Each row was made from one small tree. The marks that hang from a mark follow it in brackets, in alphabetical order. Every link used is in the known rows. Write each row's tree.
Known rows:
pevi[kitum[nepu[belem[tusu] repon]]]: 1.11,3.14,4.32,-2.11,1.67,0.64,0.71,-2.83,4.45,-0.23,0.07,-1.28,0.15,-0.33,0.02,0.28,0.20,0.62,-0.82,-0.28
repon[nepu pevi]: -1.25,-0.56,-4.36,-0.14,0.25,-0.51,0.92,-2.18,4.19,0.79,-0.64,0.27,-1.39,-2.72,0.22,0.83,-2.53,-1.51,0.29,2.23
repon[kitum[nepu] pevi]: -3.66,0.00,-1.73,-0.02,0.15,0.11,3.43,-2.36,5.91,1.18,-1.14,-1.95,-2.63,-7.48,0.37,1.08,-2.39,-0.46,-1.84,2.66
pevi[kitum]: -0.61,0.69,1.18,0.77,0.76,1.06,0.31,-0.22,2.02,0.58,-0.80,-0.67,0.66,-4.10,-0.59,0.48,0.55,1.01,-1.27,0.30
kitum[nepu pevi]: -4.23,0.85,-1.74,-1.43,0.93,-1.38,1.81,-2.12,3.72,1.80,2.25,-1.32,-0.25,-3.93,0.84,-0.67,-1.27,-1.97,0.80,1.39
belem[nepu[pevi[kitum] repon] tusu]: -2.94,2.16,-1.93,0.37,2.77,-0.65,-4.27,-1.26,4.68,1.42,-0.73,-1.20,-2.59,-2.60,-1.34,0.97,0.06,1.14,0.45,0.37
nepu[pevi repon[kitum]]: -2.28,0.22,-1.98,0.44,0.12,1.34,-1.46,-0.01,4.61,2.15,-2.05,0.43,-4.08,-2.64,-1.68,-0.65,-0.44,1.83,-2.67,3.45
kitum[pevi repon[nepu[belem]]]: -1.20,-0.39,-2.04,-2.99,0.34,0.17,-0.48,-0.94,3.71,3.11,1.75,1.45,0.08,-1.88,-0.39,-0.66,-1.96,-5.23,-0.81,4.47
nepu[repon]: 0.70,0.80,-0.53,-0.49,-0.31,1.14,-0.95,0.13,1.16,0.93,-0.70,1.47,-1.02,2.19,-0.31,-0.15,0.09,-0.16,-0.53,1.64
kitum[nepu[repon[pevi]]]: -2.31,1.15,-2.93,-0.95,-0.04,0.69,1.80,-1.89,5.44,1.62,-0.88,-0.07,-1.84,-1.92,0.79,0.74,-1.85,-1.26,-0.51,2.65
tusu[belem[nepu[kitum[pevi] repon]]]: -3.36,1.92,-1.87,-3.07,2.08,-0.76,-2.55,-3.01,4.60,2.59,1.47,1.23,-2.28,-3.16,-0.65,0.21,0.96,-3.31,0.56,2.17
repon[nepu[belem]]: 2.75,0.48,1.77,-2.56,0.17,0.16,0.00,-2.12,2.76,-0.01,1.20,-0.12,-0.06,0.47,0.32,-1.03,-0.67,-2.00,-0.80,0.77
belem[tusu[nepu]]: 0.88,1.99,0.16,-0.12,0.62,-1.72,-2.87,-1.90,-0.47,-1.74,2.08,-0.15,0.70,1.21,0.11,1.46,-0.10,-1.09,2.73,-2.56
repon[kitum nepu[belem[tusu]] pevi]: -0.17,-0.52,-0.74,-0.85,1.03,-1.16,1.71,-3.80,4.37,-0.30,-1.46,-0.64,-2.92,-2.55,-0.21,1.01,-2.72,-0.44,-1.05,1.18
belem[nepu[repon[kitum]] tusu]: -0.88,1.28,-0.25,-0.34,1.34,-0.87,-2.58,-1.83,2.30,0.28,-0.35,-0.37,-3.52,-0.29,-0.70,1.07,-0.83,-0.56,-0.07,1.32
tusu[nepu[kitum]]: 1.20,1.45,2.02,-0.76,0.42,0.87,-2.31,-2.66,3.72,0.63,1.98,0.05,0.36,-4.48,0.49,0.24,1.72,-1.88,0.20,0.17
kitum[nepu[belem[tusu] repon] pevi]: -1.66,2.06,0.67,-3.14,1.50,-1.40,0.90,-3.07,3.36,1.29,1.69,-0.33,-1.01,1.81,0.80,-0.80,-0.99,-1.68,0.71,0.35
repon[pevi]: -2.09,-0.79,-3.05,0.72,0.02,-0.01,1.45,-0.37,1.51,0.96,-1.67,0.17,-1.29,-2.20,0.31,1.08,-1.32,-0.33,-0.37,0.60
belem[nepu[kitum repon] tusu]: 0.23,1.38,0.61,-0.90,2.24,-0.72,-3.06,-2.80,3.33,0.61,0.36,0.06,-2.03,-0.29,0.16,0.62,1.12,-0.72,1.63,0.54
repon[kitum nepu pevi]: -1.90,-0.98,-3.80,0.41,0.16,0.05,1.61,-2.60,5.86,1.19,-1.51,-0.24,-3.07,-6.11,-0.51,0.84,-2.97,-0.89,-1.60,3.85
repon[kitum nepu[belem] pevi]: -0.14,-0.72,-0.46,-1.31,0.08,0.71,2.05,-2.95,5.77,1.27,-1.35,-0.39,-2.93,-4.90,-0.06,0.05,-2.42,-1.65,-3.20,2.98

Which tree is each row?
-2.00,1.31,0.29,-0.60,0.42,1.64,0.71,-0.12,4.95,1.41,0.29,-1.11,1.60,-6.42,-0.71,1.41,-0.67,-1.84,-0.99,3.44 : pevi[kitum[nepu repon]]
-0.50,1.97,1.15,-2.96,0.43,1.04,-0.32,-1.50,5.89,1.70,0.39,-1.01,-2.01,0.04,0.22,-1.73,-0.07,-0.33,-1.82,1.52 : kitum[nepu[belem pevi repon]]
-0.97,-0.46,-1.96,-0.42,1.50,-0.23,-1.49,-2.90,7.28,1.41,0.26,-0.63,-1.73,-5.35,-0.62,-1.09,0.09,0.56,0.30,2.76 : repon[nepu[kitum pevi]]
-2.16,-0.53,-2.10,-1.05,1.76,-0.72,0.18,-3.62,6.31,2.49,1.61,0.35,-0.85,-5.92,0.13,-1.10,-0.39,-2.00,0.69,3.35 : repon[nepu[kitum[pevi]]]
-2.07,0.69,-2.34,1.02,0.58,2.33,0.62,-0.50,4.66,2.47,-2.96,1.05,-1.61,-4.06,-0.56,1.33,-0.62,0.52,-2.27,2.59 : nepu[repon[pevi[kitum]]]
-0.21,1.69,3.39,-1.85,1.37,0.48,0.84,-1.24,3.41,-0.06,0.33,-1.54,1.84,-2.92,-0.42,1.46,-0.50,-1.33,-0.45,0.79 : pevi[kitum[nepu[belem[tusu]] repon]]
-1.76,0.07,-0.76,-2.47,-0.39,1.28,2.42,-0.57,4.38,2.02,-0.40,-0.46,-0.21,-3.22,0.64,0.99,-2.02,-3.96,-1.83,2.96 : kitum[nepu[belem] repon[pevi]]
-1.40,4.18,-1.50,-1.34,0.79,1.04,-4.78,-1.45,4.96,0.69,0.36,0.82,-0.85,-3.28,-2.26,1.39,0.94,-0.09,-0.61,0.33 : tusu[belem nepu[pevi[kitum] repon]]
-1.90,-0.90,0.86,-1.75,1.77,-0.49,-0.09,-1.43,1.95,2.34,0.36,1.18,0.11,-2.16,-0.36,0.17,0.42,-2.40,0.20,1.82 : nepu[belem[tusu] kitum[pevi repon]]
-2.42,-1.29,-2.08,0.09,0.68,1.27,-1.87,0.60,4.59,2.69,-1.05,0.63,-0.97,-5.11,-1.38,0.01,0.73,-0.32,-0.74,3.89 : nepu[kitum[repon] pevi]
0.71,-0.14,1.41,-1.65,0.39,2.54,1.09,-2.13,5.26,2.76,-2.31,1.51,-2.29,-2.03,0.56,-0.41,0.82,-0.89,-2.91,2.26 : nepu[belem kitum repon[pevi]]
0.39,1.08,2.11,-2.59,0.52,-0.66,0.55,-1.06,1.51,-0.61,1.15,-0.90,1.18,1.18,0.14,0.96,-1.08,-2.37,0.77,0.45 : kitum[nepu[belem[tusu]] repon]
-1.27,-0.52,2.60,-2.14,1.42,0.41,1.08,-2.37,3.36,2.88,0.77,0.15,-0.56,-4.13,0.61,-1.79,1.40,-1.72,-1.69,0.96 : nepu[belem kitum[pevi]]
-1.42,1.67,-2.72,0.55,0.26,0.00,-1.87,-2.65,3.71,0.55,-0.99,1.05,-3.27,-2.12,-0.51,2.48,-1.75,-0.96,-0.24,1.26 : belem[tusu[nepu[repon[kitum pevi]]]]
-0.46,0.60,1.05,-0.80,1.07,0.06,-1.42,-1.11,3.03,0.70,-1.96,0.05,-3.89,0.89,-1.41,-0.50,-0.26,2.28,-2.10,0.81 : nepu[belem[tusu] pevi repon[kitum]]
-3.11,3.08,-2.02,-1.59,1.87,0.22,-4.20,-0.85,5.08,1.41,-0.51,-0.43,-2.28,-3.50,-2.11,1.03,0.55,-0.11,-0.81,0.95 : tusu[belem[nepu[pevi[kitum] repon]]]
-2.95,0.69,-0.27,-2.84,1.23,-1.61,1.00,-1.59,2.24,1.43,2.01,-0.51,0.67,-0.80,0.23,0.46,-1.80,-3.59,1.08,1.46 : kitum[nepu[belem[tusu]] pevi repon]
-0.21,-0.20,0.37,-1.64,0.60,0.35,-0.55,-2.19,6.19,1.25,-0.24,-1.21,-3.20,-4.20,-1.08,-1.58,-1.19,-0.06,-2.95,2.59 : repon[kitum nepu[belem pevi]]
2.17,-0.14,0.22,-2.78,-0.45,1.13,-0.91,-0.49,2.81,1.02,0.82,1.05,0.57,0.21,-0.49,0.01,-1.31,-3.92,-1.11,3.53 : kitum[repon[nepu[belem]]]
-3.05,0.60,-3.25,0.30,1.40,-0.84,-1.24,-2.18,3.71,1.31,-1.88,-0.13,-4.71,-2.42,-0.44,2.09,-2.13,-0.84,-0.48,1.95 : belem[nepu[repon[kitum pevi]] tusu]
1.47,3.73,-0.63,-2.52,-0.57,0.35,-3.74,-1.65,1.06,-0.77,1.69,2.08,-0.12,2.44,-0.96,1.47,0.51,-2.36,0.85,-0.31 : tusu[belem nepu[repon]]
-2.90,2.00,-1.71,-0.24,1.84,1.17,-3.80,-0.38,6.08,3.05,-0.62,-0.92,-2.74,-4.96,-1.13,-0.01,0.40,-0.11,-1.66,2.19 : belem[nepu[pevi[kitum] repon]]
-1.61,0.38,1.07,-2.06,0.30,1.34,0.61,-1.31,3.40,3.52,-0.39,1.21,-3.13,-2.02,-0.53,-1.55,-0.48,-1.47,-3.85,3.33 : nepu[belem repon[kitum[pevi]]]
